Every row comes from one small tree of marks. The marks that hang from a mark follow it in brackets, in alphabetical order. Every link used is in the known rows. Which tree was each row made from?
Known rows
X[D[T]]: [  4 -16  -3  -4  -4  -3  20  13   8   0  10 -10  -1  -3   7  -2   2   2
  -1  -8  -6  -2  -9   4  -4  -2  -3 -17]
N[T]: [-4 -9 -6 -6  0  6  9 18  1 -7 15  7 -2  2  6  0  2 -1  8 -4 -7  3 -4 -3
 -2  5 -4  1]
V[D]: [ -7 -11  -3   0   1  -2  19  23  -4   4   6   2  -4   3   2   3   1   1
   3  -6   2  -1  -3   1 -11  -1  -7 -21]
V[D[T]]: [ -4 -14  -4   4  -6   0  21  12  -1   2   7   4  -4   1   5   5   0  -1
   5  -8  -5   0   2   1 -12  -9  -5 -14]
U[P X[D[Z]]]: [  6  -7  -2   6   7   1  13   5   5  11   2 -15  -1  18  -7   7  13  -2
  -3   4   1  -5 -16 -11   8   7   0  -6]
Y[A D[V Z[H]]]: [ -3   6  -8  -5  22   0 -17  19 -15  11  -4   2   5 -10  -4  -5  24   5
   2   4   4   2  -1 -13   0  -1   6  10]
H[Z[D]]: [ -8   4  -8 -11  -9   7   5  23   0   4   8   7  -9   8   6  -3  -2  -1
   4  -8   6   1 -14  10   8 -12  -2  -6]
D[B V Y[A] Z[H]]: [  1  14   6   1  18  -9 -19 -15 -12  -4 -15   8  13  -9  -3  -1  -1 -10
  -1  -1  16   2  19   0  -5  -1   5  23]
T[D N]: [ 25  -8  -4   9  -1   4   0  -3   4  11  11  -1   0  -5  13  10  -5   2
  -3   7   5  13 -12   6   3  11 -11 -12]
H[B Z]: [-17  15   4 -12   2   9  13  18  12 -10   4   0  -5  12   2 -13  -8   0
   8  -8  21   6  -5   0   2   2  -7  -5]
Y[D[V X]]: [ -1  -2  -8  -1  15   5   4  13 -11  -1 -10  -5   2  -4  -6 -14   8   4
  -1   2   2 -11  -2 -12  -5  -1   0  -6]
N[T[D[B[H] X Y Z]]]: [  0  -3  10   3  -4   6  -7 -25  -1  -9  11  11   5   1   2   1  -5  -4
   9   2  -4   5  15   1  -3   2   1   5]
D[B X Y Z]: [  5   5   6  -1   6  -6   0 -24  -8 -23  -9  -2  19  -3  -8   2  -9  -4
  -1   8  14 -10  13  -6  -5   3  -1   5]
V[D[B T Z[H]]]: [ -4  -4   1   2 -11  -6  16  -8  -8   5   3   8   5  -7   1   8  -2  -5
  11  -7  -3   2  15   2 -17 -12   0   9]
U[X[D]]: [  1 -15   0   0   3  -4  13  12  -3   1  11 -11  -3   6  -4   1  13   0
  -6  -3   0  -4 -19  -5  -1   8   1 -19]
A[Y]: [ -5  -1  -6  -7   7  -1   4  22   2 -11  14 -15  -3   0   9  -3  12   4
   8  -5   7  -3 -18  -6   6   6  -6  -9]
Z[D[B T V Y[A]] H]: [  5  10  -7  -2 -10   4 -26  -2 -16   5  -4  17   4  -8  11   0   4 -16
  -9  -6   5  10  14  23 -10 -22  13  30]
Y[A D[B[H[Z]] T V]]: [ -4   1   3   1   6   7 -20  10  -4   8   5   5  -4  -8   0  -4  15   4
   8   2   1   4  11 -16  -5 -13  12  20]
X[D[T Y] U[P]]: [  2  -9   2   5  -3  -1   6   8  33  -4   6 -18  -6  10  -3   6  -1   1
  -8  -7  -1  -5  -1   2  13   4  -5  -6]
Y[A D[X]]: [  4  -4  -9  -8  14   5 -12  29 -13  -7   9  -3   6  -6  -5  -3  27  10
  -4  14   9   1  -9 -10  -5   3   5  -3]
T[D[V X Z] N]: [ 25   1  -4  15  10  -1   6 -32  -2   5 -12   5   8  -4   0  -4 -14   2
   2  10   1   7   5   5   4   6  -9 -10]
D[X[U[P]] Z]: [ -1   3  -7  -2   1  -5   6   1  12 -20  -7 -10   5   8 -18  -2  -4   5
  -1   8   0  -4   0  -4  12   9  -3  -2]
D[B T Z]: [  8  -4  -4  -1  -8  -6   9 -15  -1  -6   7  -2   9  -7   3   6  -7  -4
   9   2  -6  -2  12 -15  -6  -6   0  16]
B[D[X[U[P]] Y[A]] H]: [-12   3  12  -1  -6   1 -28  10  11   0  -2  -4 -14   8  -8   6   5   9
 -17   8 -10   4 -13  10  13  17   8  -5]
X[D U[P]]: [ -1  -9  -4  -1   0  -5  13  27  31   0   9 -20 -10   9  -8   1   1   5
  -7  -4   0  -2  -8   1  11  13  -6 -12]
B[D H]: [-16  -5   7  -7 -13  -1  -9  21   1  18   4  -4 -19  -1   7   5   1   7
  -9  -2 -21   3 -24   3   4  14   4 -13]
A[Y[D[B V Z]]]: [ -4   6  -5  -2  19  -2   2   3  -4   5   5 -15   1  -6   1  -8  17   4
  17  -2   5 -14   3 -26   3  -2  -2   7]
B[D[V] H]: [-16  -2   6  -1  -4  -3  -7  12   0  21  -8   0 -20  -1   4  -5  -4   3
  -6  -6 -23   0 -15   2   3  11   4 -12]
X[D[T Y Z] U[P]]: [  1  -6   3   4   0  -6   7  -4  32  -1   2 -17   0  10  -7   7  -1   3
  -3  -4  -5  -9   3  -4  18   3  -6  -5]
T[D[B X Y] N]: [ 30  -2   6  13   0   4  -6 -30  -1  -5   3   2  11  -6   7   9 -12  -3
  -5  13  16   9   5   9  -4   8  -7  -1]
D[X Y[A]]: [  4  -1   2  -5  11   2 -13   8  -8 -28  -2   1  11   2  -3  -1   5   2
 -11   8  17   2  -5   8  -1   5   0  -9]

Which tree is each row?
[ 10  -5 -10   8  10   8   2   4  -3  15  -4  -2   1  -8   8  -1   7   4
   3   3  -6  -5  -2 -16  -1  -5  -4   6]	Y[D[T[N] V]]
[ -4   9  -2  -3  -1   5   0   2  -1   3  -3  11  -5   7   4  -6 -10  -9
   5 -10  13  -4   5   7   4 -16   0   5]	H[Z[D[B V Y]]]
[  0   2   2   1   3   2  -6   4  13 -26  -9  -9   3  12 -11   2  -5   0
 -13   4  12  -4  -3   5  10  10  -5  -4]	D[X[U[P]] Y]
[  5  18   6   2  -2   7  -7 -34  -3 -16 -18   6  24  -3   2   1  -9  -1
  -3   8   9   7   7  15  -1  -3  -4  15]	D[T[N] X Y Z[H[B]]]
[ -4   4  -7   1  11 -12  10 -11   5 -21 -18  -2   3   0 -21 -16 -12   2
   1   1  -4  -8  13  -5   8   4  -3  -6]	D[V X[U] Z]
[  9 -11  -2   1  -5   6   6  -3   3  -1  24   9  -4  -1   9   2  -2  -5
  10  -3  -3   9   8  -2  -8   4  -2   5]	N[T[D[B]]]
[-14  21   9  -7  12   7   2   5  12   7  -5   7 -12  13   1 -14  -6  -1
   3  -7  15   3   0   1   7   6  -3  -4]	H[B[D[V Y[A]]] Z]
[ 15   2   2   8   2   1   0 -33  -2 -15 -13   2  21  -2   1   8  -9   3
  -1  12   1  -3   4   3   6  -3  -7   2]	D[T[N] X Y Z]
[-13  13   0 -12  -7   4  -1  20  -2   6   0  -1  -7  -2   7  -6   2  -3
  -8  -7   3  12 -14  13  -8  12   0   4]	Z[H[B[D]]]
[ -1   1 -18  -3  -6  -2  -1  10  -1  -7  -6   4  -6   2  -7 -14  -5  -4
  -8  -1  -4  -3   5  14   2  -9   4  -4]	Z[D[V X[U]]]
[ -9 -11   6   5 -16  -2   9   4  -2   3   8   4  -5  -2   4   7  -4  -2
   7  -6  -7   3  12   1 -17 -11   1  -1]	V[D[B[H] T]]
[  2  -1  -6  -1   4  -3  13   1  -5   7 -11   1 -11   0  -4 -10  -6   1
  -7  -2 -12  -5  -9   3  -3   9   1 -13]	B[D[V X]]
[  0  -7   5   4   7  -5   2   9  -5  -1   8   6   3   0   1  11   4  -3
   2  -1  16   0  13  -1 -14  -1  -2  -5]	V[D[B Y[A]]]
[-15  21   4  -7   4   7  17   0   9   1 -10   5 -13  12  -6 -22 -12   0
   5  -7   9   1  -1   5   1   5  -3  -7]	H[B[D[V X]] Z]
[-13   1  11  -6 -11   0  -5  12   2  -6   6   1  -6  -2   2   1  -9   0
   5  -4   6   4  -3   0  -2   1   2   7]	D[B[H[Z]]]
[-10  -8   7   5 -13  -6  11  -8  -2   6   4   5   0  -3   0   8  -5  -1
  12  -4 -10   0  17  -5 -12 -11   1   0]	V[D[B[H] T Z]]
[ -6   7  -6  -4  14   2   0   2 -17   3 -17  -1   8  -8  -9 -13  10   3
   1   1   0  -9   0  -8  -4  -3   2   3]	Y[D[V X Z[H]]]
[-16   3  17  -5 -11   5 -21   5   7  12   6   7 -18   4   8   8   2   7
  -3  -5 -13   7 -16   8  13   0   8  -4]	B[D[T Y[A]] H[Z]]
[ 14  -5   0   1  -2  -6   3 -13  -1   3  13  -3   2  -5   4   4  -7  -5
   5   2   3   4   5  -8  -4   5  -4  -3]	T[D[B Z]]
[ -2   7  -1  -9  -4   5 -10  13  -2   0  11  11  -3   6   6   3   0  -4
   2  -3  17   2  -1   9   5 -13   3   6]	H[Z[D[B Y[A]]]]
[ 11   2   0  10   7  -5   3 -27   3  23 -13   4  -3  -2   7   7  -9   1
  -1   2 -17  -7  -1  -5   9   5  -5   0]	B[D[T[N] V Y Z]]
[  8  11  -9   4 -11  10 -16 -14 -15   2 -20  17   8  -4  10  -4  -5 -10
 -12  -1   1   8   3  34  -4 -19   6  17]	Z[D[T[N] V X Y] H]
[  9   2  -8  -6  -5   2 -17   5 -13 -11   5   7   9  -1   2   2   5  -7
 -10  10  13   1   7  14  -7 -10   8   8]	Z[D[B X Y[A]]]
[ -3   0  -5  -5   9   2  -1  18  -2   1  18 -17  -1  -6   7  -2  23   6
  11  -1   9  -9  -9 -21   0   2  -2   4]	A[Y[D[B]]]
[ -4   1  -7  -2 -12   1 -11  11  -9  11  -3   6  -6  -3   6  -6  -6  -9
  -4  -3  -5   1   7   8  -6 -12   8   8]	Z[D[B[H] V]]
[ -1   0   0   2   9   0 -20  -1  -9  10   1   1   4 -12  -2  -1  17   4
   8   8  -6   0  16 -24  -3  -9  11  21]	Y[A D[B[H] T V Z]]
[  7 -10  -2   7   4   5  11  15   5   8   4 -16  -5  19  -4   6  14  -3
  -7   2   4  -2 -20  -6   4   8   0  -7]	U[P X[D]]
[ -4   1   5   7  -8  -3  -6 -16   4  28 -12   4 -11  -5   5   4  -8   8
   0   2 -32   2  -6  -1   9   5   2   1]	B[D[T[N] V Z] H]
[ -3  -1  -4  -6  -4 -12   8  -1   7   1   1  -5  -8   0 -13  -1  -2   9
  -5   5 -17  -7  -9  -3   8  16  -1 -12]	B[D[X[U] Z]]
[-20   7   3  -7 -19   9 -13  22  11  -3  -1   2 -14  13  -4  -3  -5   3
  -2  -3  -2   7 -11  15  15  -6   5  -1]	B[H[Z[D[X[U[P]]]]]]
[ -9   0   7  -5  -7  -8  -6  -1  -3  -3   3  -5   4  -6  -1   5  -6   1
   5   3  -3   0   4 -10  -2   5   3   8]	D[B[H] Z]
[  0  -7   7   2   0  -5   3 -11  -6   1   3  -6   5   4  -2   6  12  -3
  -5  -6  -2  -4 -12   0   2  -1   3  -7]	U[X[D[T Y Z[H]]]]
[  1   3   9   5 -24   0  -6 -20  17 -21   2   5   0  -6  -9   3 -16   7
   3   7  -2  10  12   9   2  -4   4  20]	D[B[H[Z]] T[N] X[U]]
[  3  -2 -10  -5   7  -1 -12   8   1 -11  10  -4   7  -7 -13  -1  24  13
   1  14  -4  -1   4 -17   5  -2   6   6]	Y[A D[T X[U] Z]]
[ 27   3   5  19  12  -3  -5 -41   1  13  -7   4   9  -7   7   8 -16  -6
   3   7   9   4  16  -3   3   5  -9   4]	T[D[B V Y Z] N]
[  8 -15   2   4  -6  -4  14  -4  -2  -1  14  -8  -1   1  -2   4   9  -3
  -2  -2  -3  -3  -6  -8  -8   0   5  -3]	U[X[D[B T]]]
[  4  14   6   5   2  -3  -4 -46 -13 -19 -27  10  18  -8  -6  -7 -14 -12
   2  -3   5  -3  27   7  -9 -14   6  26]	D[B T V X Y Z[H]]
[ -5  -7   3   6   1  -4  13  -8  -2   3  -1   4   5   5   2  10  -2  -2
   7  -6  -3  -7   9  -3  -5 -10  -8 -14]	V[D[T Y Z]]
[-13   0   7   0   4  -5   6   3  -9   5  -5   5   5   3   1   8   1  -3
   3  -9   6  -3   1   6  -6  -3  -7 -12]	V[D[Y Z[H]]]
[  9   7   3   2  -7  -1  -3 -26  -5   9 -11   6   4  -5   4  10  -4   4
  -7   6 -12   1  -9  11   4   5   1   5]	B[D[T[N] X Y Z[H]]]
[  5  -3  -7   1  -3  -1  13  -9  -3   5 -10   3 -10  -2   0  -9  -7   0
  -4  -3 -20  -3  -4   3  -3   1   3  -6]	B[D[T V X]]
